Known rows, with every way that one mark hangs from another
Z[B[K U Y]]: [-0.12  0.25  0.14 -0.05 -0.09  0.31  0.01  0.02  0.25 -0.18 -0.03  0.08
  0.11 -0.19 -0.14  0.00 -0.14  0.06 -0.20 -0.10 -0.01]
Y[Z]: [-0.03  0.21  0.05  0.03 -0.08  0.20  0.20  0.02  0.11  0.01 -0.01 -0.06
 -0.04 -0.15 -0.15  0.00 -0.25  0.10 -0.20  0.10 -0.03]
K[L[A]]: [ 0.16  0.12 -0.05  0.06  0.02  0.21  0.08 -0.01  0.03  0.03 -0.10  0.04
  0.03 -0.26 -0.44 -0.11 -0.06  0.08 -0.45  0.14  0.15]
A[L]: [ 0.03  0.33  0.07  0.02 -0.09  0.08  0.12  0.03  0.01 -0.07  0.04  0.04
  0.08 -0.14 -0.40 -0.07 -0.17 -0.01 -0.39  0.09  0.04]
K[L]: [ 0.09  0.23  0.03 -0.03 -0.01  0.21  0.17  0.10  0.06 -0.01 -0.04  0.05
  0.00 -0.14 -0.43 -0.09 -0.13  0.14 -0.34  0.12  0.06]
D[N[Y[Z]]]: [ 0.01  0.01 -0.02 -0.06  0.00  0.19  0.18 -0.14 -0.04  0.21 -0.03 -0.07
 -0.09 -0.13 -0.05  0.12 -0.17  0.09 -0.06  0.03 -0.11]
D[N[Y[B[K[L]]]]]: [ 0.20 -0.13 -0.01 -0.06  0.10  0.39  0.02 -0.09 -0.06  0.22 -0.11 -0.05
 -0.06 -0.23 -0.18  0.01 -0.11  0.08 -0.04  0.12  0.22]
L[A[U]]: [ 0.16  0.28  0.03 -0.02  0.01  0.11  0.07 -0.18 -0.07 -0.04 -0.08 -0.07
  0.04 -0.22 -0.30 -0.13 -0.12  0.01 -0.56  0.13  0.08]
D[N[Y]]: [ 0.10  0.09  0.03 -0.11 -0.01  0.22  0.16 -0.16 -0.07  0.12 -0.01  0.06
 -0.01 -0.15 -0.11  0.06 -0.10  0.12 -0.22  0.00 -0.06]
Z[B[K Y[N]]]: [-0.12  0.35  0.30  0.03 -0.24  0.32  0.07  0.05  0.29 -0.10 -0.06  0.13
  0.16 -0.14 -0.15 -0.07 -0.20  0.11  0.06 -0.09 -0.13]
B[K U[A[L]]]: [ 0.12  0.21 -0.02  0.08  0.02  0.03 -0.11  0.12 -0.12 -0.18 -0.04 -0.13
  0.09 -0.14 -0.37 -0.23 -0.07 -0.13 -0.37  0.08 -0.06]
B[K U Y]: [-0.02  0.19  0.19 -0.05 -0.06  0.23  0.15  0.10  0.19 -0.23 -0.04  0.05
  0.11 -0.09 -0.12 -0.11 -0.19  0.09 -0.28 -0.06  0.05]
U[A[L[K]]]: [ 0.28  0.23 -0.08  0.11 -0.09  0.13 -0.01 -0.05 -0.11  0.07  0.02  0.06
  0.00 -0.21 -0.55 -0.22 -0.05 -0.11 -0.47  0.14 -0.02]
L[A]: [ 0.13  0.17  0.04  0.07 -0.07  0.23  0.08 -0.12  0.04 -0.04 -0.05  0.06
  0.04 -0.27 -0.22 -0.08 -0.12  0.07 -0.48  0.09  0.12]
Y[N]: [ 0.02  0.37  0.18  0.00 -0.17  0.13  0.20  0.12  0.07 -0.10  0.03  0.05
  0.12 -0.06 -0.25 -0.08 -0.16  0.16 -0.23  0.08 -0.10]
K[L[A[U]]]: [ 0.20  0.23 -0.08 -0.02  0.09  0.09  0.07 -0.08 -0.08  0.03 -0.14 -0.09
  0.03 -0.21 -0.53 -0.16 -0.07  0.02 -0.55  0.19  0.12]
N[Y[Z]]: [ 0.03  0.10  0.02 -0.04 -0.07  0.13  0.21  0.00 -0.01  0.11 -0.04 -0.01
  0.05 -0.05 -0.10  0.06 -0.19  0.14 -0.07  0.10 -0.10]
A[U]: [ 0.08  0.40  0.09 -0.10 -0.02  0.13  0.16 -0.06 -0.04 -0.07 -0.02 -0.07
  0.02 -0.10 -0.30 -0.11 -0.19  0.05 -0.44  0.13 -0.03]
Y[B[K[L]] N Z]: [ 0.05  0.06  0.06  0.08 -0.05  0.25  0.08  0.22  0.11  0.10 -0.11 -0.17
 -0.01 -0.13 -0.24 -0.07 -0.23  0.10  0.12  0.23  0.12]
N[Y]: [ 0.10  0.19  0.09 -0.09 -0.09  0.18  0.18 -0.03 -0.04  0.01 -0.02  0.11
  0.12 -0.07 -0.16  0.02 -0.12  0.17 -0.23  0.06 -0.06]
A[L U]: [ 0.06  0.44  0.05 -0.07  0.00 -0.04  0.11 -0.05 -0.10 -0.07  0.01 -0.10
  0.08 -0.09 -0.50 -0.12 -0.17 -0.07 -0.47  0.15  0.01]
N[Y[B[K U] Z]]: [ 0.07 -0.07 -0.03 -0.06  0.04  0.22  0.02  0.06 -0.03  0.03 -0.04 -0.16
  0.05 -0.11  0.02  0.10 -0.16  0.09 -0.04  0.15  0.13]
Y[N Z[B[U]]]: [-0.19  0.35 -0.02  0.00 -0.10  0.06  0.05  0.16  0.14 -0.09  0.07 -0.09
  0.08 -0.12 -0.23  0.10 -0.10  0.08 -0.12  0.07 -0.22]
U[A]: [ 0.15  0.22  0.09  0.06 -0.06  0.23  0.07 -0.01 -0.02 -0.05 -0.02  0.05
  0.00 -0.17 -0.25 -0.16 -0.11  0.06 -0.40  0.09 -0.13]
Y[B[K U] N Z]: [-0.02  0.13  0.05  0.02 -0.05  0.17  0.03  0.21  0.07 -0.09  0.00 -0.21
  0.05 -0.10 -0.05  0.00 -0.19  0.08 -0.03  0.17  0.08]
D[N[Y[B]]]: [ 0.15 -0.02  0.05 -0.11  0.03  0.34  0.09 -0.24 -0.07  0.16  0.02  0.06
 -0.05 -0.22 -0.05  0.14 -0.09  0.12 -0.24  0.09  0.14]
A[L[K] U]: [ 0.21  0.41 -0.08 -0.05 -0.05  0.01  0.07 -0.09 -0.12  0.04  0.03 -0.05
  0.04 -0.14 -0.61 -0.15 -0.14 -0.11 -0.51  0.18  0.07]

Rows
[ 0.00  0.09 -0.15 -0.02  0.03  0.10 -0.06 -0.01 -0.07  0.06 -0.01 -0.07
  0.05 -0.15 -0.19  0.10  0.02  0.01 -0.17  0.07 -0.30]
N[Y[Z[B[U[A]]]]]
[ 0.13  0.17  0.02  0.05 -0.01  0.21 -0.06  0.10 -0.05 -0.18 -0.06 -0.10
  0.04 -0.15 -0.19 -0.22 -0.09  0.00 -0.34  0.06 -0.07]
B[K U[A]]
[ 0.17  0.02  0.13 -0.05 -0.05  0.36  0.04 -0.05 -0.03  0.05 -0.07  0.02
  0.08 -0.16 -0.01  0.01 -0.17  0.13 -0.07  0.13  0.18]
N[Y[B[K]]]
[-0.14  0.20  0.18  0.02 -0.12  0.08  0.20  0.25  0.22 -0.15 -0.04 -0.09
  0.12  0.02 -0.09 -0.08 -0.24  0.09  0.00 -0.01 -0.11]
B[K U Y[N Z]]
[ 0.13  0.07  0.00 -0.15  0.05  0.17  0.09 -0.01 -0.07 -0.05  0.06  0.05
  0.10 -0.11 -0.13  0.13 -0.03  0.14 -0.37  0.14  0.13]
N[Y[B[U]]]
[ 0.32  0.25 -0.09  0.00 -0.03  0.17  0.03 -0.22 -0.10  0.06 -0.05 -0.04
  0.00 -0.27 -0.42 -0.16 -0.08 -0.02 -0.60  0.16  0.16]
L[A[U] K]
[-0.16  0.35  0.07  0.05 -0.17  0.17  0.10  0.07  0.17  0.02  0.01 -0.04
  0.04 -0.15 -0.19  0.07 -0.18  0.10  0.01  0.07 -0.22]
Y[N Z[B]]
[ 0.13 -0.12 -0.02  0.00  0.05  0.30  0.08  0.07  0.01  0.23 -0.14 -0.12
 -0.01 -0.12 -0.17  0.03 -0.18  0.11  0.11  0.21  0.16]
N[Y[B[K[L]] Z]]
[-0.07  0.07 -0.07 -0.06 -0.02  0.27  0.05 -0.22  0.03  0.25 -0.02 -0.03
 -0.08 -0.24 -0.08  0.21 -0.11  0.06  0.01 -0.02 -0.17]
D[N[Y[Z[B]]]]
[ 0.04  0.04  0.11  0.06 -0.05  0.38  0.06 -0.01  0.12  0.05 -0.06 -0.15
 -0.08 -0.24  0.01 -0.01 -0.29  0.07 -0.04  0.16  0.20]
Y[B[K] Z]
[-0.08  0.11 -0.08 -0.05 -0.03  0.19 -0.05  0.03  0.03  0.04 -0.06 -0.12
  0.10 -0.14 -0.06  0.12 -0.13  0.06  0.06  0.01 -0.13]
N[Y[Z[B[K U]]]]
[-0.14  0.34  0.19 -0.03 -0.16  0.20  0.03  0.14  0.25 -0.21 -0.01  0.08
  0.19 -0.10 -0.17 -0.04 -0.12  0.10 -0.07 -0.10 -0.14]
Z[B[K U Y[N]]]
[-0.15  0.24  0.14 -0.03 -0.10  0.01  0.29  0.22  0.21 -0.15  0.03  0.00
  0.11  0.04 -0.18  0.01 -0.17  0.12 -0.18  0.02 -0.16]
B[U Y[N Z]]
[ 0.18  0.11 -0.01 -0.01  0.07  0.24 -0.02  0.01 -0.06 -0.12  0.05 -0.02
 -0.02 -0.21 -0.21 -0.04 -0.01  0.04 -0.54  0.19  0.07]
Y[B[U[A]]]
[ 0.00  0.10 -0.03 -0.04  0.05  0.21  0.10  0.05  0.07 -0.06  0.06 -0.12
 -0.06 -0.18 -0.11  0.12 -0.15  0.09 -0.34  0.18  0.16]
Y[B[U] Z]
[-0.17  0.30  0.00  0.03 -0.12  0.14 -0.05  0.20  0.14 -0.08 -0.01 -0.18
  0.10 -0.13 -0.14  0.01 -0.16  0.04  0.07  0.03 -0.17]
Y[N Z[B[K U]]]
[ 0.10 -0.06  0.08  0.01 -0.02  0.32  0.06 -0.03  0.01  0.14 -0.09 -0.10
  0.01 -0.15  0.05  0.07 -0.23  0.11  0.10  0.16  0.13]
N[Y[B[K] Z]]
[-0.13  0.40  0.27 -0.02 -0.23  0.23  0.17  0.03  0.28 -0.08  0.02  0.23
  0.15 -0.12 -0.24  0.02 -0.14  0.15 -0.13 -0.06 -0.18]
Z[B[Y[N]]]
[ 0.02  0.28 -0.07  0.09 -0.01  0.12 -0.25  0.04 -0.05 -0.13 -0.02 -0.10
  0.10 -0.23 -0.40 -0.14 -0.02 -0.15 -0.29  0.03 -0.12]
Z[B[K U[A[L]]]]
[-0.10  0.24  0.02  0.08 -0.12  0.23  0.01  0.21  0.18  0.10 -0.12 -0.13
  0.04 -0.15 -0.33 -0.06 -0.19  0.07  0.22  0.09 -0.13]
Y[N Z[B[K[L]]]]
[ 0.02  0.22  0.25  0.02 -0.14  0.20  0.22  0.24  0.22 -0.06 -0.12  0.08
  0.14 -0.01 -0.34 -0.21 -0.20  0.13 -0.01  0.02 -0.02]
B[K[L] Y[N]]
[ 0.22 -0.03  0.04 -0.05  0.03  0.33  0.04  0.05 -0.03  0.13 -0.12  0.00
  0.06 -0.15 -0.23 -0.03 -0.13  0.14 -0.04  0.17  0.22]
N[Y[B[K[L]]]]
[ 0.27  0.07 -0.03  0.02  0.13  0.27 -0.07 -0.12 -0.06  0.06 -0.19 -0.18
 -0.01 -0.29 -0.37 -0.18 -0.12 -0.03 -0.38  0.26  0.36]
Y[B[K[L[A[U]]]]]
[-0.06  0.32  0.13 -0.01 -0.10  0.12  0.02  0.10  0.16 -0.18  0.02  0.14
  0.15 -0.10 -0.31 -0.06  0.03  0.06 -0.29 -0.04 -0.31]
Z[B[U[A] Y[N]]]
[ 0.05  0.13  0.20  0.00 -0.06  0.32  0.19  0.11  0.23 -0.03 -0.15  0.09
  0.06 -0.11 -0.31 -0.17 -0.22  0.11 -0.13  0.01  0.09]
B[K[L] Y]
[ 0.00  0.03  0.10  0.07 -0.01  0.19  0.09  0.12  0.14 -0.10 -0.10 -0.10
  0.00 -0.10 -0.09 -0.16 -0.17 -0.02 -0.16  0.01 -0.13]
B[K U[A] Y[Z]]
[ 0.07 -0.01  0.04 -0.05 -0.01  0.24  0.15 -0.06  0.01  0.15 -0.02 -0.02
  0.00 -0.13 -0.05  0.15 -0.17  0.14 -0.09  0.19  0.09]
N[Y[B Z]]
[ 0.25 -0.05  0.00 -0.03  0.07  0.24 -0.10  0.01 -0.16 -0.03 -0.06 -0.06
  0.08 -0.14 -0.07 -0.06 -0.01  0.05 -0.24  0.14  0.05]
N[Y[B[K U[A]]]]
[-0.13  0.25  0.24  0.03 -0.19  0.11  0.34  0.13  0.26 -0.03 -0.03  0.05
  0.08 -0.01 -0.15 -0.02 -0.25  0.15 -0.05  0.03 -0.16]
B[Y[N Z]]
[-0.11  0.11  0.12 -0.01 -0.05  0.20  0.18  0.12  0.24 -0.14 -0.06 -0.08
  0.03 -0.08 -0.06 -0.05 -0.25  0.05 -0.13 -0.02  0.00]
B[K U Y[Z]]
[-0.07  0.24 -0.16  0.09  0.03  0.00 -0.12  0.04 -0.02 -0.02  0.04 -0.13
  0.01 -0.22 -0.44  0.01 -0.02 -0.15 -0.32  0.10 -0.22]
Y[Z[B[U[A[L]]]]]
[ 0.05  0.21  0.20  0.04 -0.10  0.11  0.07  0.20  0.10 -0.22 -0.06  0.02
  0.16 -0.01 -0.19 -0.25 -0.09  0.06 -0.19 -0.03 -0.21]
B[K U[A] Y[N]]
[ 0.16  0.14  0.08  0.06 -0.03  0.19 -0.09  0.16 -0.06 -0.16 -0.01 -0.11
  0.08 -0.13 -0.15 -0.16 -0.05  0.04 -0.23  0.15 -0.01]
Y[B[K U[A]] N]
[-0.01  0.05 -0.07  0.01 -0.02  0.27 -0.01  0.06  0.07  0.22 -0.16 -0.07
  0.05 -0.16 -0.25  0.04 -0.15  0.08  0.21  0.07 -0.08]
N[Y[Z[B[K[L]]]]]
[-0.12  0.07 -0.16 -0.12  0.06  0.16  0.01 -0.13 -0.01  0.14  0.03 -0.09
 -0.04 -0.20 -0.10  0.24 -0.04  0.04 -0.11 -0.02 -0.17]
D[N[Y[Z[B[U]]]]]
[ 0.09  0.21  0.23  0.04 -0.13  0.31  0.04  0.09  0.07 -0.07 -0.02 -0.03
  0.07 -0.15 -0.08 -0.09 -0.21  0.13 -0.05  0.14  0.13]
Y[B[K] N]
